Each row was made from one small tree. Brackets hold a mark, then the marks that hang from it, in alphabetical order. Every link used is in the known rows. Write each row's tree.
Known rows
{duzuk resi {tomeba gibut}}: [-4.78 -3.24 -1.54 -0.45  3.38  5.41 -6.19 -1.21 -0.79 -0.16  1.54  0.67
  3.25 -0.58  4.76  4.49  0.17 -0.78  1.62 -5.28]
{potu {duzuk redare}}: [-3.71  1.29 -1.77  0.83  0.50  4.75 -3.53  1.05  1.24 -1.24  1.11  1.50
  4.98 -0.65  2.37  5.20 -1.53 -1.65 -2.86 -1.78]
{nifu {duzuk potu resi tomeba}}: [-3.07 -0.84 -2.50  1.49  3.29  5.49 -3.24  0.12  0.36 -3.58  2.84  1.45
 -2.47 -1.13  4.09  7.10 -0.01 -0.48  0.45 -1.68]
{potu {duzuk nifu {tomeba gibut}}}: [-3.53 -2.65 -1.11  1.89  1.92  7.88 -5.47 -1.17 -1.36  0.17  0.44  0.89
  3.60  0.61  2.93  3.28 -3.03  0.13  4.43 -3.59]
{duzuk nifu potu resi tomeba}: [-2.01 -2.94 -1.32  0.56  2.68  6.41 -5.40 -0.80 -1.01 -3.80  2.63  2.99
 -1.83  0.52  3.67  6.98 -1.63  0.96  2.64 -2.41]
{potu {duzuk nifu resi tomeba}}: [-3.91 -1.42 -0.96  0.03  0.54  6.22 -6.22 -0.07 -1.36 -2.99  2.79  1.92
 -0.65  1.74  3.24  5.13 -1.40  0.42  3.64 -2.09]
{nifu {duzuk redare}}: [-3.06  1.61 -3.00  0.74  2.62  3.71 -2.85  0.19  0.70 -0.92 -0.24  0.87
  4.46 -2.68  1.95  4.14  0.25 -1.53 -5.40 -1.26]
{nifu {duzuk redare resi {tomeba gibut}}}: [-5.41 -0.24 -1.65  1.09  4.98  3.95 -3.96 -1.47 -0.85 -1.21  1.01  0.63
  3.08 -0.44  3.58  2.43  0.18 -0.30 -0.45 -2.44]
{potu {duzuk nifu}}: [-2.53 -1.20 -2.09  0.52 -0.19  6.89 -5.08  0.73  0.07 -1.19  0.68  1.08
  2.64  0.03  1.94  5.34 -1.84 -0.89  0.26 -2.35]
{resi {duzuk potu}}: [-0.01 -1.81 -2.62  0.30  1.01  6.08 -3.62  1.80  1.86 -0.84  1.82  0.88
  0.90 -2.42  4.34  8.01 -1.90 -1.24 -2.34 -3.07]
{gibut {nifu {duzuk potu redare}}}: [-2.60  0.29 -3.55  3.01  3.01  5.78 -1.29  0.22  1.47 -2.74 -1.18  1.73
  0.79 -2.33  3.08  6.54 -1.77 -1.34 -5.23 -0.16]
{gibut {nifu {duzuk redare}} tomeba}: [-4.08 -0.09 -1.88  0.24  2.39  3.83 -2.54 -0.02  0.10 -1.52 -2.56  0.02
  5.04 -3.60  2.53  4.82 -1.52 -2.52 -6.98 -1.10]
{redare {duzuk nifu}}: [-1.12 -2.62 -3.54  0.48  1.14  7.37 -6.08 -0.06  0.21 -2.04  0.82  1.10
  2.51 -1.74  2.69  4.28 -1.24 -0.25 -0.62 -2.07]
{tomeba duzuk gibut}: [-2.68 -2.34 -3.52  1.42  3.46  7.55 -4.08 -0.23  1.13  1.99 -1.04 -1.35
  5.75 -2.27  3.49  3.60  0.18 -1.74 -2.02 -4.18]
{nifu {duzuk redare tomeba}}: [-3.01  1.76 -2.19  1.20  3.27  3.69 -3.00 -0.91 -0.44 -1.02  0.38  1.72
  3.43 -2.51  2.78  3.49 -0.41 -0.41 -3.06 -1.18]
{duzuk nifu potu {tomeba gibut}}: [-1.49 -4.11 -1.46  2.47  4.00  7.97 -4.62 -1.94 -1.06 -0.55  0.33  2.05
  2.30 -0.71  3.35  5.27 -3.29  0.68  3.64 -3.90]
{redare {duzuk nifu potu resi tomeba}}: [-1.43 -3.37 -2.13  1.72  2.71  7.79 -5.59 -0.65 -0.37 -5.38  3.77  2.59
 -2.99  0.32  4.28  6.15 -2.15  1.44  3.99 -1.28]
{duzuk redare}: [-2.79  0.33 -2.30 -0.30  1.88  3.73 -4.13  0.01  0.70 -0.49  0.16  1.91
  6.15 -2.25  2.56  5.01 -0.42 -1.42 -4.84 -2.76]
{gibut {nifu {duzuk resi}} tomeba}: [-5.25 -2.19 -2.19 -1.29  1.70  4.53 -4.26  0.77 -0.01 -2.48 -0.95 -0.87
  1.36 -2.50  3.71  6.47  0.32 -2.94 -4.67 -2.28]
{redare {duzuk potu resi}}: [-2.38 -2.75 -3.46  1.05  1.92  6.92 -4.63  1.18  2.18 -4.77  3.57  1.18
 -1.05 -1.08  4.49  7.64 -0.59 -0.92 -0.29 -2.15]

Write each row's tree
[-0.34  0.12 -0.97  1.25  2.48  4.64 -2.97  0.29  0.43 -1.68  2.37  2.67
  1.33 -1.86  4.53  6.25 -3.26  0.49 -1.28 -1.78] -> {resi {duzuk potu redare tomeba}}
[-1.05 -2.51 -2.63  1.05  1.73  7.34 -6.24 -1.21 -0.94 -2.14  1.55  1.93
  1.41 -1.72  3.49  3.67 -1.96  0.80  1.90 -2.06] -> {redare {duzuk nifu tomeba}}
[ 0.82 -2.42 -1.38  0.95  1.72  6.90 -4.56  0.01 -0.68 -1.58  1.90  2.24
 -1.01 -1.09  4.09  6.44 -3.50  1.19  1.81 -2.30] -> {resi {duzuk nifu potu tomeba}}
[-4.67 -3.56 -3.67  0.80  3.28  7.84 -4.95 -0.24  0.81  0.03 -1.40 -1.26
  2.08 -0.63  4.92  4.32  0.71 -1.61 -2.09 -3.70] -> {tomeba {duzuk resi} {gibut nifu}}
[-3.83 -0.92 -0.35  2.30  2.80  6.44 -4.59 -1.60 -1.52 -0.52  0.39  1.84
  4.99  1.11  2.40  2.16 -3.70  0.73  2.99 -2.30] -> {potu {duzuk nifu redare {tomeba gibut}}}
[-1.58 -1.81 -0.47  0.44  3.47  5.36 -5.38 -1.64 -1.97  0.78  0.18  1.49
  4.50 -0.38  3.53  1.96 -3.24  1.32  0.95 -3.05] -> {resi {duzuk nifu redare {tomeba gibut}}}
[-2.24 -1.18 -0.63  1.07  3.53  4.97 -4.51 -1.30 -1.25 -4.56  2.45  3.96
 -0.36  1.03  3.16  5.96 -2.32  1.62  1.36 -1.18] -> {duzuk nifu potu redare resi tomeba}
[-3.43 -1.51 -2.34  2.64  5.22  6.62 -2.53 -0.14  1.58 -1.94  1.02  0.33
  2.78  0.23  3.72  5.02 -0.76 -0.43 -1.30 -2.10] -> {tomeba {duzuk potu redare resi} gibut}
[ 0.00 -2.95 -2.62  2.81  2.42  8.44 -4.71 -0.88 -0.12 -3.70  2.32  2.65
 -0.87 -1.35  3.64  5.81 -3.27  1.21  3.00 -1.38] -> {redare {duzuk nifu potu tomeba}}
[ 0.16 -1.95 -3.29  2.61  2.78  8.48 -3.17  0.15  0.83 -1.66  0.03  0.97
  0.84 -1.22  2.38  6.23 -1.67  0.05 -0.80 -1.35] -> {tomeba {duzuk nifu potu}}
[-3.33 -0.73 -0.61 -0.72  2.87  3.86 -6.03 -1.56 -2.08 -2.92  1.69  3.28
  1.80  0.72  2.88  3.83 -0.88  1.23  0.06 -1.76] -> {duzuk nifu redare resi tomeba}
[-2.52 -1.08 -1.30  1.10  0.37  6.92 -5.32 -0.38 -1.12 -1.23  1.32  1.97
  1.59  0.05  2.68  4.72 -2.48  0.14  2.68 -2.21] -> {potu {duzuk nifu tomeba}}
[-3.45 -0.92 -1.51 -1.28  2.26  3.83 -5.75 -0.53 -0.89 -2.82  0.98  2.35
  3.03  0.57  2.06  4.46 -0.17  0.09 -2.30 -1.86] -> {duzuk nifu redare resi}
[-4.26 -2.61 -4.12  1.56  2.89  7.04 -3.82 -0.44  0.62  1.02 -2.75 -1.02
  3.48 -2.68  3.65  4.12 -0.21 -2.40 -3.31 -3.48] -> {tomeba {gibut {nifu duzuk}}}
[-1.70 -0.65 -2.14  1.94  3.87  6.42 -3.20 -0.10  0.44 -4.03  1.32  1.93
  0.00  1.02  2.36  5.56 -1.18  0.88 -1.39  0.02] -> {tomeba {duzuk nifu potu redare resi}}
[ 0.72 -2.50 -2.23  0.45  1.05  6.93 -4.40  1.06  0.45 -1.38  1.29  1.46
  0.05 -1.21  3.23  7.14 -2.75  0.06 -0.54 -2.30] -> {resi {duzuk nifu potu}}
[-4.29  0.28 -0.16  0.48  1.47  4.85 -5.31 -0.59 -1.54 -3.70  2.62  2.79
  0.60  2.30  2.66  3.91 -2.05  1.00  2.27 -0.80] -> {potu {duzuk nifu redare resi tomeba}}
[-0.76 -1.07 -0.73  2.04  3.69  6.29 -2.07 -0.25  0.13 -2.66 -0.61  1.12
  4.35 -1.70  1.59  5.62 -3.48 -0.18 -2.83 -0.18] -> {gibut {tomeba {duzuk nifu potu redare}}}
[-2.54 -3.63 -1.57  0.68  3.29  6.85 -6.11 -2.17 -1.93  1.06 -0.47  1.30
  4.61 -1.00  3.14  3.15 -1.81  0.28  2.36 -4.64] -> {duzuk nifu {tomeba gibut}}
[-1.23 -2.35 -2.89  1.54  2.99  7.81 -4.04  0.34  0.61 -3.35  1.51  0.93
 -1.43  0.43  2.96  6.67 -0.49  0.25 -0.02 -1.26] -> {tomeba {duzuk nifu potu resi}}
[-2.43  0.38 -2.70  3.54  3.59  5.72 -1.50 -0.85  0.34 -2.94 -0.49  2.62
 -0.27 -2.25  3.87  5.93 -2.49 -0.24 -2.77 -0.11] -> {gibut {nifu {duzuk potu redare tomeba}}}
[-2.39 -1.89 -2.92 -0.25  2.22  6.67 -5.60  0.06 -0.28 -1.74  0.62  0.22
  0.86  0.13  2.67  4.53  0.88 -0.10 -1.21 -1.99] -> {tomeba {duzuk nifu resi}}
[-3.66 -1.95 -1.56 -1.41  2.22  5.04 -4.54  0.91  0.57 -1.46  0.69 -1.22
  3.70 -2.13  3.49  5.88  0.67 -2.23 -3.38 -2.99] -> {gibut {tomeba {duzuk resi}}}
